Every row comes from one small tree of marks. The marks that hang from a mark follow it in brackets, in alphabetical order. Every link used is in the known rows. Which tree was each row made from?
Known rows
gefop{ratut{totuk}}: +3.44 -1.41 +0.38 +1.34 +0.43 +0.92 +1.52 -0.30 +2.06 -0.92 -0.92 -0.47 -0.56 +3.72 -1.83 +0.62 +0.89 +0.15 -1.05 -0.16 +0.29
vudoza{tonaga{bipon{totuk{poba}} dege}}: +2.59 -1.36 +1.76 -3.08 +0.16 +0.31 -0.75 +1.98 +0.64 +0.89 -3.11 -1.20 +0.93 +1.40 -0.29 +0.27 +0.00 -2.02 -1.41 -1.44 +0.02
dege{tonaga{bipon{totuk{gefop}}}}: +4.14 -0.74 -0.37 -0.09 -3.42 +0.34 +0.81 -0.62 -0.75 -2.51 -2.76 -0.70 +0.18 +4.17 -3.32 -0.26 -0.82 -0.85 +3.02 -1.58 -1.71
vudoza{tonaga}: +0.15 -1.07 +2.68 -1.57 +1.51 -1.12 -0.88 +1.31 +0.23 -0.21 -1.07 -1.08 +0.02 +2.69 +0.29 +1.73 -0.10 -2.00 -0.65 +0.66 -1.47
ratut{totuk{bipon{tonaga} poba}}: +4.46 -3.57 -2.05 -3.27 -0.49 +1.03 +2.04 +0.68 +3.43 +2.16 -3.31 -4.28 -1.31 +3.58 -1.78 +0.00 -0.10 -0.71 -0.40 -0.73 +3.11
ratut{totuk{bipon{tonaga}}}: +3.46 -3.16 -1.35 -3.02 -0.04 +0.35 +1.28 -0.71 +3.05 +1.55 -1.51 -3.95 +0.07 +4.49 -1.64 -1.31 -1.02 +0.96 +0.20 +0.90 +2.12
vudoza{tonaga{bipon{totuk} dege}}: +1.60 -0.89 +2.50 -2.77 +0.31 -0.34 -1.61 +0.53 +0.14 +0.39 -1.15 -1.01 +2.35 +2.54 -0.23 -0.79 -1.05 -0.32 -1.01 +0.09 -1.02
dege{tonaga{bipon{totuk} vudoza}}: +4.81 -1.63 +2.87 -1.94 -4.81 +0.34 +0.79 -0.07 -0.81 -4.13 -2.24 +0.16 +1.31 +4.96 -2.20 -2.27 +0.05 -1.34 +2.21 -0.95 +0.22
ratut{totuk{gefop}}: +3.75 -0.20 -1.79 +0.08 +0.86 +0.11 +1.61 +0.87 +1.43 -0.27 -2.00 -3.94 -0.76 +2.43 -2.92 +2.43 +0.10 -0.12 +0.71 +1.18 -1.83
bipon{tonaga totuk{gefop poba{vudoza}}}: +3.20 -0.95 -1.55 -4.53 -1.15 -0.37 +1.25 -1.11 +2.86 +2.70 -3.13 -1.82 -2.68 +1.44 -4.63 +0.72 -1.72 -2.92 +1.90 -1.64 +0.01
totuk{bipon gefop{ratut}}: +1.37 -1.62 -2.33 +1.13 -1.48 -0.07 -1.43 -1.34 +2.68 -0.34 -1.44 -1.97 -1.53 +5.92 -3.19 +1.02 -0.80 +1.42 +1.84 +0.28 +2.49
dege{tonaga{bipon{totuk{poba}} vudoza}}: +5.68 -1.99 +2.14 -2.20 -5.40 +0.90 +1.52 +1.20 -0.44 -3.21 -4.17 +0.01 +0.33 +4.16 -2.18 -1.28 +0.98 -3.15 +1.88 -2.80 +1.23
totuk{gefop}: +1.67 +0.24 -1.40 -0.34 -0.07 -1.08 +0.28 -0.10 +1.16 -1.15 -1.79 -2.59 -0.79 +2.25 -2.06 +2.01 -0.06 -0.61 +1.85 +0.93 -1.02
poba{totuk{bipon} vudoza}: +2.23 -2.77 -0.50 -2.35 +1.84 -1.83 -2.51 +1.65 -0.54 -1.71 -1.12 -2.27 -0.42 +2.06 -2.53 -0.39 -3.30 -1.20 -0.47 +1.37 +0.65
gefop{ratut{totuk{bipon{tonaga}}}}: +3.37 -3.27 -0.85 -1.34 -0.68 +1.53 +1.02 -1.82 +4.09 +1.45 -0.89 -2.12 -0.77 +6.38 -2.22 -1.88 -0.60 +1.72 -0.22 -0.24 +3.56
tonaga{bipon{totuk{poba}} dege vudoza}: +4.88 -0.87 +0.79 -3.58 -3.11 +0.25 +0.49 +1.01 +1.50 -1.23 -3.38 -1.73 +1.31 +1.88 -1.45 -1.56 +0.82 -1.24 +0.04 -0.93 +2.41
gefop{ratut{totuk{poba}}}: +4.55 -1.58 -0.23 +1.01 -0.08 +1.56 +2.33 +0.92 +2.38 -0.30 -2.86 -0.72 -2.01 +2.84 -1.87 +1.59 +1.96 -1.58 -1.61 -1.78 +1.26
totuk{bipon{tonaga{dege vudoza}} poba}: +3.17 -1.89 +1.06 -5.38 -2.24 +0.88 +0.04 +1.29 +3.91 +2.01 -3.02 -5.05 -0.18 +3.66 -0.55 -2.24 +0.14 -0.22 +0.88 +0.93 +6.26
poba{vudoza}: +1.82 -0.27 +1.95 -1.99 +0.75 -0.37 -1.00 +0.88 -0.41 -0.56 -1.32 -1.14 +0.10 +0.54 -2.79 -0.53 -0.45 -1.95 +0.48 +1.56 -0.96
bipon{tonaga{vudoza} totuk{poba}}: +3.80 -2.42 +0.29 -5.12 -3.50 -1.61 +2.76 -1.37 +3.92 +0.27 -2.57 -0.75 -1.36 +3.57 -1.12 -0.28 -0.15 -2.49 +1.11 -2.04 +2.56
ratut{totuk{bipon}}: +3.50 -3.01 -1.78 -0.97 +0.18 +0.31 +0.50 +0.90 +1.38 -0.35 -1.76 -3.56 +0.11 +3.51 -2.00 +0.68 -0.37 +0.50 -0.46 +1.12 +0.91
ratut{totuk{bipon{tonaga} gefop poba}}: +4.35 -2.42 -3.93 -2.76 -0.58 +1.09 +1.88 +0.50 +4.14 +2.76 -3.98 -5.80 -2.29 +4.12 -3.29 +1.11 -0.65 -0.30 +1.09 -0.30 +2.56
bipon{tonaga totuk{gefop poba}}: +3.08 -1.44 -3.09 -3.41 -1.82 -1.42 +2.71 -1.84 +3.96 +1.63 -3.21 -1.72 -2.70 +2.65 -2.47 +1.87 -0.92 -2.00 +1.94 -2.34 +0.51
dege{tonaga{bipon}}: +3.39 -0.48 +2.76 -0.14 -2.20 +1.60 +0.24 +1.23 -1.89 -3.38 -2.69 -0.63 +1.70 +3.21 -1.25 -2.21 +0.98 -1.40 +1.79 -0.49 -0.64

Which tree is each row?
+3.32 +0.79 +3.16 -2.59 -1.71 +1.06 -1.23 +1.11 +0.25 -2.13 -2.06 -3.33 +3.32 +2.41 -0.78 -3.57 +0.79 +0.62 +0.56 +2.23 +1.90 -> tonaga{bipon dege vudoza}
+2.63 -1.30 +1.03 -5.39 +0.12 +1.98 -1.37 +1.78 +2.49 +4.17 -3.02 -4.82 -0.51 +1.04 -2.57 -2.76 -0.80 -1.13 +0.20 +0.97 +4.50 -> totuk{bipon{tonaga{dege}} poba{vudoza}}
+2.16 +0.33 +3.36 -4.50 -0.97 +0.29 +0.58 -0.11 +2.92 +0.92 -0.85 -3.61 +1.17 +3.06 -0.18 -3.14 +0.09 +0.35 +1.22 +2.11 +3.12 -> bipon{tonaga{dege vudoza}}
+2.38 -0.06 -1.39 +1.37 -1.03 +0.39 +0.78 +0.01 +2.71 -0.31 -3.32 -1.05 -2.88 +3.38 -2.45 +2.51 +1.22 -1.52 +1.04 -1.58 +1.38 -> totuk{gefop{ratut} poba}
+4.90 -0.64 +1.25 -1.27 -5.13 +0.27 +0.49 -0.27 -0.34 -3.39 -2.78 -1.34 +0.62 +5.62 -3.59 -1.10 -0.60 -0.81 +3.72 -0.57 -0.18 -> dege{tonaga{bipon{totuk{gefop}} vudoza}}
+1.78 -2.06 -3.11 +1.31 +0.46 -1.85 -1.74 -0.41 +2.28 -2.24 -1.04 -1.86 -2.01 +5.67 -2.22 +1.52 -2.60 +1.27 +0.80 -0.03 +2.05 -> poba{totuk{bipon gefop{ratut}}}
+1.86 +0.47 +1.74 -2.71 +0.80 +1.35 -2.61 +3.31 -0.71 +1.04 -4.43 -3.45 -0.27 +1.73 -4.21 +0.52 -0.49 -3.37 +0.34 -0.04 -1.45 -> totuk{gefop poba{vudoza{tonaga{bipon}}}}
+2.96 -1.01 +1.97 -5.23 -2.17 -0.88 +1.06 -1.92 +3.63 +1.05 -0.39 -1.85 +0.44 +3.22 -0.67 -2.39 -1.15 +0.19 +1.20 +0.77 +2.60 -> bipon{tonaga{dege vudoza} totuk}
+2.45 -1.73 -3.05 +0.80 -1.88 +0.55 -0.64 +0.13 +3.25 +0.16 -3.53 -2.23 -2.91 +5.13 -3.05 +2.08 +0.08 -0.24 +1.29 -1.41 +3.62 -> totuk{bipon gefop{ratut} poba}
+1.88 -1.14 +3.20 -4.00 +1.47 +0.39 -1.71 +2.78 +0.71 +3.19 -2.48 -1.38 -1.00 +0.10 -1.87 +1.50 -0.78 -3.96 -1.65 -0.45 -0.35 -> bipon{totuk{poba{vudoza{tonaga{dege}}}}}
+2.69 +0.55 -0.46 -1.94 +0.23 +0.42 -0.28 +2.43 +0.80 +0.89 -3.91 -3.26 -2.06 +0.34 -4.29 +1.93 -0.01 -3.19 +1.35 +0.11 -0.54 -> totuk{gefop poba{vudoza}}
+1.91 -0.30 -1.66 +1.74 +1.09 -1.98 -0.43 -0.40 +1.72 -2.89 -1.02 -0.56 -2.12 +3.91 -1.68 +2.07 -1.59 -0.04 +0.62 -0.36 -0.21 -> poba{totuk{gefop{ratut}}}
+1.44 -0.91 +3.64 -2.81 +3.09 -1.21 -3.34 +2.88 -2.28 -2.08 -1.64 -1.36 +1.56 +1.85 -1.80 -1.30 -2.68 -2.41 -1.65 +0.83 -2.54 -> poba{totuk vudoza{tonaga{bipon}}}
+4.73 -3.34 -2.56 -1.26 -0.17 +0.74 +1.33 +2.09 +1.84 +0.37 -3.56 -3.88 -1.08 +2.44 -1.98 +1.76 +0.62 -1.34 -0.94 -0.39 +1.90 -> ratut{totuk{bipon poba}}
+2.37 -1.30 -1.73 -4.33 -0.92 +0.73 -0.95 +0.55 +2.59 +3.29 -3.79 -4.67 -2.26 +2.97 -4.57 -0.42 -1.63 -1.56 +2.20 +0.25 +2.67 -> totuk{bipon{tonaga} gefop poba{vudoza}}
+3.42 -3.11 -1.22 +0.84 -0.36 +0.96 +0.00 -0.32 +2.44 -0.38 -1.24 -1.72 -0.59 +5.35 -2.35 +0.09 -0.19 +1.50 -0.79 +0.03 +2.35 -> gefop{ratut{totuk{bipon}}}
+4.36 -2.85 -0.55 -4.50 +0.21 +1.97 +0.61 +1.57 +2.55 +3.27 -3.44 -4.54 -1.29 +2.47 -3.99 -1.32 -0.87 -1.74 -0.42 +0.13 +2.66 -> ratut{totuk{bipon{tonaga} poba{vudoza}}}
+4.57 -0.52 -2.52 -0.25 +0.43 +0.55 +2.36 +2.17 +1.97 +0.39 -4.01 -4.41 -1.94 +1.53 -2.93 +3.53 +0.95 -1.98 +0.06 -0.49 -0.68 -> ratut{totuk{gefop poba}}
+2.12 +0.05 -0.06 +0.61 +1.71 -1.15 -1.81 +0.47 +0.82 -1.69 -1.11 -0.83 -2.06 +3.08 -3.94 +0.66 -2.50 -1.05 +0.64 +0.37 -0.74 -> poba{totuk{gefop{ratut}} vudoza}
+1.87 -2.16 -3.65 -0.51 +1.00 -2.87 -1.35 +0.62 +1.16 -2.14 -1.61 -3.83 -1.22 +3.66 -1.76 +2.14 -3.16 +0.26 +1.03 +0.93 +0.56 -> poba{totuk{bipon gefop}}
+2.70 -1.28 -1.53 -0.31 -1.22 +1.48 -2.16 +0.92 +2.04 +1.33 -3.57 -2.69 -2.94 +4.02 -5.25 +0.94 -0.56 -1.03 +1.24 -0.75 +3.03 -> totuk{bipon gefop{ratut} poba{vudoza}}
+1.22 -1.69 -2.01 -0.92 -1.80 +0.15 -0.52 -2.80 +4.22 +1.38 -1.32 -2.21 -1.73 +6.78 -2.73 -0.92 -1.64 +2.09 +2.39 -0.11 +3.68 -> totuk{bipon{tonaga} gefop{ratut}}
+1.17 -1.01 +3.71 -3.05 +1.81 +0.27 -1.87 +3.62 -0.29 +1.48 -3.16 -1.57 -1.21 +0.76 -2.04 +1.72 -0.04 -4.62 -1.09 -0.07 -0.96 -> totuk{poba{vudoza{tonaga}}}
+0.65 +0.95 +2.84 -2.64 +4.90 -0.69 -3.68 +3.74 -0.36 +1.26 -1.16 -4.52 -0.66 +0.92 -2.11 +1.31 -3.09 -1.67 -0.72 +2.61 -1.83 -> poba{totuk{gefop} vudoza{tonaga{dege}}}
+4.24 -3.46 -1.48 -1.50 -1.25 +1.95 +1.67 -0.51 +4.67 +2.23 -2.86 -2.30 -2.14 +5.37 -2.18 -0.65 +0.28 -0.01 -0.64 -1.70 +4.57 -> gefop{ratut{totuk{bipon{tonaga} poba}}}
+4.55 +0.03 -0.94 -1.59 +1.36 +1.66 +0.80 +2.97 +0.98 +1.51 -4.16 -4.55 -2.04 +0.44 -5.09 +2.34 +0.34 -2.85 +0.22 +0.29 -1.11 -> ratut{totuk{gefop poba{vudoza}}}
+1.54 +0.12 +0.80 -2.16 +0.40 -0.34 -1.96 +0.50 +0.74 +1.01 -1.86 -2.64 +1.35 +3.03 -1.67 +0.55 -1.68 +0.19 +0.49 +0.28 -1.61 -> vudoza{tonaga{bipon{totuk{gefop}} dege}}
+1.49 -1.98 +1.53 -2.28 -0.46 -1.55 -0.87 -0.53 -0.23 -1.17 -1.38 +0.53 +1.62 +3.47 -0.77 +0.14 -1.32 -1.28 -0.44 -1.18 -2.04 -> vudoza{tonaga{bipon{totuk}}}
+4.16 -0.48 +4.39 -1.32 -3.81 +1.57 +0.08 +1.42 -1.56 -4.03 -2.75 -1.35 +2.01 +4.57 -1.52 -3.11 +1.19 -1.21 +2.20 +0.38 +0.80 -> dege{tonaga{bipon vudoza}}
+2.72 -2.38 -0.44 -2.78 -0.40 +0.54 -1.70 +2.24 +0.62 +0.76 -3.52 -2.81 -1.14 +1.55 -3.53 +0.31 -0.36 -2.64 +0.09 +0.16 +2.15 -> totuk{bipon poba{vudoza}}
+2.62 -2.14 +0.92 -4.79 -0.12 -1.29 -1.21 +0.54 +3.06 -0.17 -0.57 -4.66 +0.46 +4.29 +0.28 -2.92 -2.63 +1.05 +0.30 +2.18 +4.78 -> poba{totuk{bipon{tonaga{dege vudoza}}}}
+2.54 -2.50 +0.04 -4.85 -0.83 +0.68 -0.71 +0.58 +2.23 +2.49 -3.25 -3.07 -1.19 +2.26 -3.02 -1.68 -1.06 -2.15 +0.73 -0.24 +3.29 -> totuk{bipon{tonaga} poba{vudoza}}
+2.17 -1.43 +1.63 -5.05 -1.88 +0.35 -0.82 -0.22 +3.46 +1.48 -1.03 -4.87 +1.07 +4.57 -0.59 -3.49 -0.91 +1.44 +1.51 +2.52 +5.42 -> totuk{bipon{tonaga{dege vudoza}}}
+3.07 -0.34 -2.27 -3.77 -1.08 -0.16 +1.94 -0.87 +4.32 +3.25 -2.99 -3.25 -2.16 +1.56 -1.79 +0.87 -0.72 -1.04 +1.45 -1.27 +1.48 -> bipon{tonaga{dege} totuk{gefop poba}}
+3.32 -0.92 -1.86 -2.33 -0.78 -0.86 +0.21 +0.48 +1.40 +0.74 -3.41 -1.53 -2.66 +0.79 -4.85 +2.53 -1.08 -3.44 +1.26 -1.35 -1.13 -> bipon{totuk{gefop poba{vudoza}}}
